Each row was made from one path, in order. Every step used is in the known rows, and no mark comes twice. Write each row's path.
(in the rows, 128 means zero)
Known rows:
y > p: [138  84 144 164 149  87  93 127 124 153 177  84 108 116 136 117 121 136
 173 193 100  84 107 124 124 171 107 123  99 152 167 138]
z > h > k > u > x > r > f > v: [161 100 159 176 137 129  92 173 112 189 143 139 111 122 134 140 142 112
 156 163  85  95  99 127  94 139 175 125 106 131 139 120]
n > v: [138  53 165 181 136 113  95 172 114 164 155 121 135 105 129 141 120 113
 154 164 113  90  68 117 113 167  83 121  89 144 162 123]
f > r: [118  92 148 152 157  66  99 115  94 175 158  58 125 113 110 134 134 134
 146 111 113  79  88 120 134 131 143 106 103 141 147 130]
h > k > u > x > r > n > v > f: [177  57 191 160 144 125 126 156 141 192 126 176 128 101 131 147 147  99
 149 139  94 108  86 114 104 140  98 149  83 125 150 110]
u > n > y > p > f: [131  86 174 172 170  91  95 110 156 151 159  95  85 117 132 129 117 161
 148 210 106  71 116 124 144 179  58 156 100 143 178 138]
y > p > f > v: [124  99 168 186 149 132  83 139 134 174 167  93  90 119 130 132 113 154
 171 219  89  80  89 123 111 181  96 128 105 137 147 138]
z > h: [155  61 165 151 138 126  84 187 104 173 169  49 132 108 123 115 145 150
 179 105 111  84 122 124  96 159 132  97  92 131 166 127]
u > x > r: [180 100 158 139 148  89 116 140 141 164 141 108 130 121 119 132 142  99
 100 149 117  92 108 128 110 135 179 113 109 153 156 117]
v > n > y > p > f > r > x: [135  74 183 170 178  45  94 107 102 192 146 112  87 115 124 144 131 143
 147 155 118  77  82 130 153 138 132 127 109 141 169 127]
k > u > x > r > n > v: [156  71 173 181 141 119 102 171 141 165 141 179 130 113 125 145 133  81
 111 168 108 101  77 126 119 153 143 131  70 138 150 115]
n > u: [130  83 157 162 152 106  92 155 119 190 161 122 108 119 130 125 141 124
 142 186 125  68  91 138 135 154 129 119  99 124 162 118]
x > u > n > r > f > v > m: [139  95 163 177 153 144  89 135 105 107 136 182 103 119 131 139 137 111
 150 202 110  96  52 118 126 137 123 118 112 134 168 126]
f > v > n > y > p: [152  91 158 161 159 107 108 137 130 165 178 108  92 113 132 123 123 131
 200 222  85  79  99 125 143 174 110 139  85 153 178 136]
h > z: [157  54 159 153 133 135  92 173 118 168 158  61 140 120 115 116 136 151
 172 134 115  83 114 118 110 162 152  91  89 134 159 127]
y > p > f > v > m: [128  82 164 173 148 162  86 131 118 119 156 125 105 118 137 130 122 137
 141 237 104  91  75 111 114 154  80 111 116 143 171 129]
x > r > f > v: [144 108 153 183 142 112  89 161 117 170 137 123 109 117 133 139 133 123
 162 202  78  86  82 125 119 150 148 128 113 137 154 132]
u > k: [129  65 146 147 142 114 112 152  80 139 171 124 110 108 116 121 130 120
 166 109  97  92  73 130 124 158 116 121  89 155 136 109]
n > y > p > f > r: [107 100 158 157 174  60  87  85 124 173 158  60 102 117 120 136 121 150
 143 157 110  68 112 119 149 147  97 134 111 142 156 135]
x > r > n > y > p > f > v > m: [136  92 165 173 156 162  88 135 129 113 148 146 100 120 136 133 127 124
 132 251  94  87  82 116 128 149 100 125 111 145 180 127]
k > u > x > r > n > v > f: [176  62 196 158 148 125 122 152 151 193 119 174 127 101 132 144 145 104
 140 153  96 106  87 115 115 142 100 146  84 124 154 114]
z > h > k > u: [146  61 154 162 124 141 116 186  74 188 172 107 134 114 134 126 153 130
 165  85 124  94 113 135  85 124 153 113  80 123 146 118]
v > f > r > n > y: [143  80 175 163 168  98 111 151 119 187 143 118 106 112 121 132 144 127
 163 157  86  66 101 127 167 132 133 150  87 141 175 124]
k > u > x: [169  76 179 150 140 121 121 151 130 209 149 140 122 128 128 126 143 107
 103 129 134  96 106 133 108 124 180 110  92 138 132 111]
u > x > r > f > v: [155 109 160 179 144 111  92 157 127 180 135 134 107 122 131 140 134 113
 147 198  82  90  86 124 115 147 162 127 114 140 146 126]
u > n: [161  76 168 162 153  91 120 145 122 139 159 117 107 113 107 134 135 139
 141 135 109  95  66 126 125 168 137 123  68 139 164 133]
y > p > f: [118  87 166 174 159  92  88 108 151 155 160  77  97 117 134 124 117 159
 148 207 111  75 117 122 131 178  53 140 109 139 166 139]
h > k > u > n > r: [142  73 162 161 157 101 123 124 113 148 157 146 102 119 111 138 142 103
 149  74 136  97  74 138 121 138 165 117  65 129 154 127]
z > h > k > u > n > v > m: [155  43 167 166 138 161 101 164  96 108 155 167 131 108 132 142 135 109
 131 155 123 110  62 109  95 145  95 110  82 137 175 114]
p > y: [129  94 165 175 151 114 105 147 114 173 164  84 113 113 130 135 119 166
 171 190 122  61 110 125 136 148 120 140  91 153 168 143]
x > r > n: [147  97 156 172 149  99 107 159 135 142 145 127 120 116 114 128 149 105
 126 171  91  88  92 134 138 147 169 127  77 138 164 128]
k > u > x > r > n > v > m: [153  63 170 169 142 156 101 153 125 117 136 192 133 116 135 140 137  83
  94 199 120 107  68 114 117 131 121 113  91 142 169 111]

Which path is each row?
[122  74 151 155 152 119 100 154  97 153 170 175  92 115 115 122 139 104
 150 140  97  84  71 141 142 162 137 131  75 138 131 101]
r > n > u > k
[157 105 168 164 148 116 125 148 130 162 145 133 108 105 113 137 148 115
 185 200  84  99  62 123 133 162 132 123  76 129 161 131]
x > r > f > v > n
[127  98 170 186 153 134  85 144 134 179 166  98  86 119 132 132 113 154
 175 226  87  73  93 124 121 177  95 136 105 141 155 137]
n > y > p > f > v
[159  52 192 168 148 120 114 157 140 184 129 148 125  96 130 140 140 121
 171 160  88  98  76 110 122 157  65 145  85 125 162 121]
r > n > v > f
[143  76 166 159 164  88 113 118 129 138 152 126 100 117 106 135 135 110
 150  96 129  92  71 133 133 154 151 112  72 136 164 132]
u > n > r
[159  46 183 174 161  78 102 149  85 177 150 153  93 118 123 143 145 117
 151  70 137  96  72 142 113 131 187 108  84 131 163 120]
z > h > k > u > n > r > x
[147 101 145 169 150  62  97 138 127 148 118 119 125 113 139 135 146 115
 134 182  95  84 108 125 142 133 127 140 122 139 176 130]
x > r > f
[161  50 189 159 145 118 115 153 130 187 131 127 131  93 135 140 135 129
 176 153  97  96  79 108 113 155  50 139  98 129 165 121]
n > v > f
[132  81 158 176 147 149  88 138 106 122 137 151 111 119 138 134 134 112
 146 208 104  93  65 114 124 133 112 108 118 140 173 125]
n > r > f > v > m
[181 112 165 138 154 106 116 141 152 179 146 141 114 122 116 137 146  89
 108 181 115  92  94 133 114 145 190 115  97 140 150 112]
f > v > n > u > x > r
[123  72 146 146 150 116 102 150  88 157 173 153  99 113 120 122 134 112
 156 133 106  82  74 138 133 160 123 125  89 142 134 101]
n > u > k
[152  91 161 166 143 157  97 144 113 134 131 171 118 122 142 136 139 104
 114 216 105 101  77 116 115 121 140 111 119 140 164 118]
k > u > x > r > f > v > m
[163 101 155 163 152  62 100 133 141 163 115 135 122 120 136 136 146 101
 114 177  99  88 113 124 136 129 146 139 123 142 164 121]
u > x > r > f
[135  74 171 148 160  76 105 112 110 192 138  91 129 100 118 146 134 129
 159 112 102  89  81 107 128 135  96 125 102 132 148 124]
n > v > f > r
[157  88 179 154 161  95  99 134 151 212 152 156 101 133 114 130 145  92
  97 158 123  82  96 133 131 141 187 117  89 132 129 104]
f > r > n > u > x
[136 111 164 190 153 108  87 147 116 164 140 161  90 121 124 143 133 117
 181 173  96  87  63 131 128 154 152 133 101 127 145 133]
x > u > n > r > f > v
[170  89 165 163 144 116 111 169 135 165 150 148 121 122 115 130 158  92
 114 129 101  98 110 136 110 136 202 123  71 133 145 114]
z > h > k > u > x > r > n
[128  90 155 156 155  81  97 141  52 144 164 171  98 111 114 134 135 115
 175  94 118  87  55 141 134 140 150 131 107 146 122 105]
f > r > x > u > k
[155  56 191 168 167  57 104 127  88 203 131 151 105 107 127 154 139 131
 136 107 119  96  62 126 131 123 153 123  98 129 156 121]
k > u > n > v > f > r > x
[137  79 167 152 159 100 125 118 130 152 153 116 108 110 106 130 146 100
 180 116 130  92  71 131 140 149 133 105  71 132 166 130]
v > n > r
[178 102 159 139 145 103 121 143 136 174 139 127 132 122 126 133 146  97
  91 143 126  96 114 135 109 122 195 115 103 145 151 116]
k > u > x > r
[154 110 161 178 141 120  96 159 124 187 134 148 109 123 135 140 137 112
 141 193  87  92  89 129 114 138 173 128 109 134 142 125]
k > u > x > r > f > v
[144 108 181 182 160  85  94 150  85 167 148 181  93 117 119 142 145 113
 193 142 142  81  49 147 133 138 169 125 109 125 149 125]
f > v > n > r > x > u
[128  86 173 172 170  95 102 146 124 178 148 110 100 117 119 132 138 131
 149 168  94  60 104 131 170 139 127 150  89 143 174 127]
p > f > r > n > y
[116 100 161 156 178  57  92  81 130 164 158  73  95 117 113 139 121 151
 138 151 109  73 104 119 150 153 103 137 101 141 157 137]
u > n > y > p > f > r
[163  61 171 179 136 128  98 185 130 166 151 170 132 112 124 146 139  82
 127 139 106 104  86 124  98 154 146 128  66 135 147 110]
z > h > k > u > x > r > n > v
[139  96 176 169 170  92  93 110 172 160 151 111  88 123 132 129 122 138
 126 219 103  72 129 127 144 169  86 156 105 145 171 130]
u > x > r > n > y > p > f
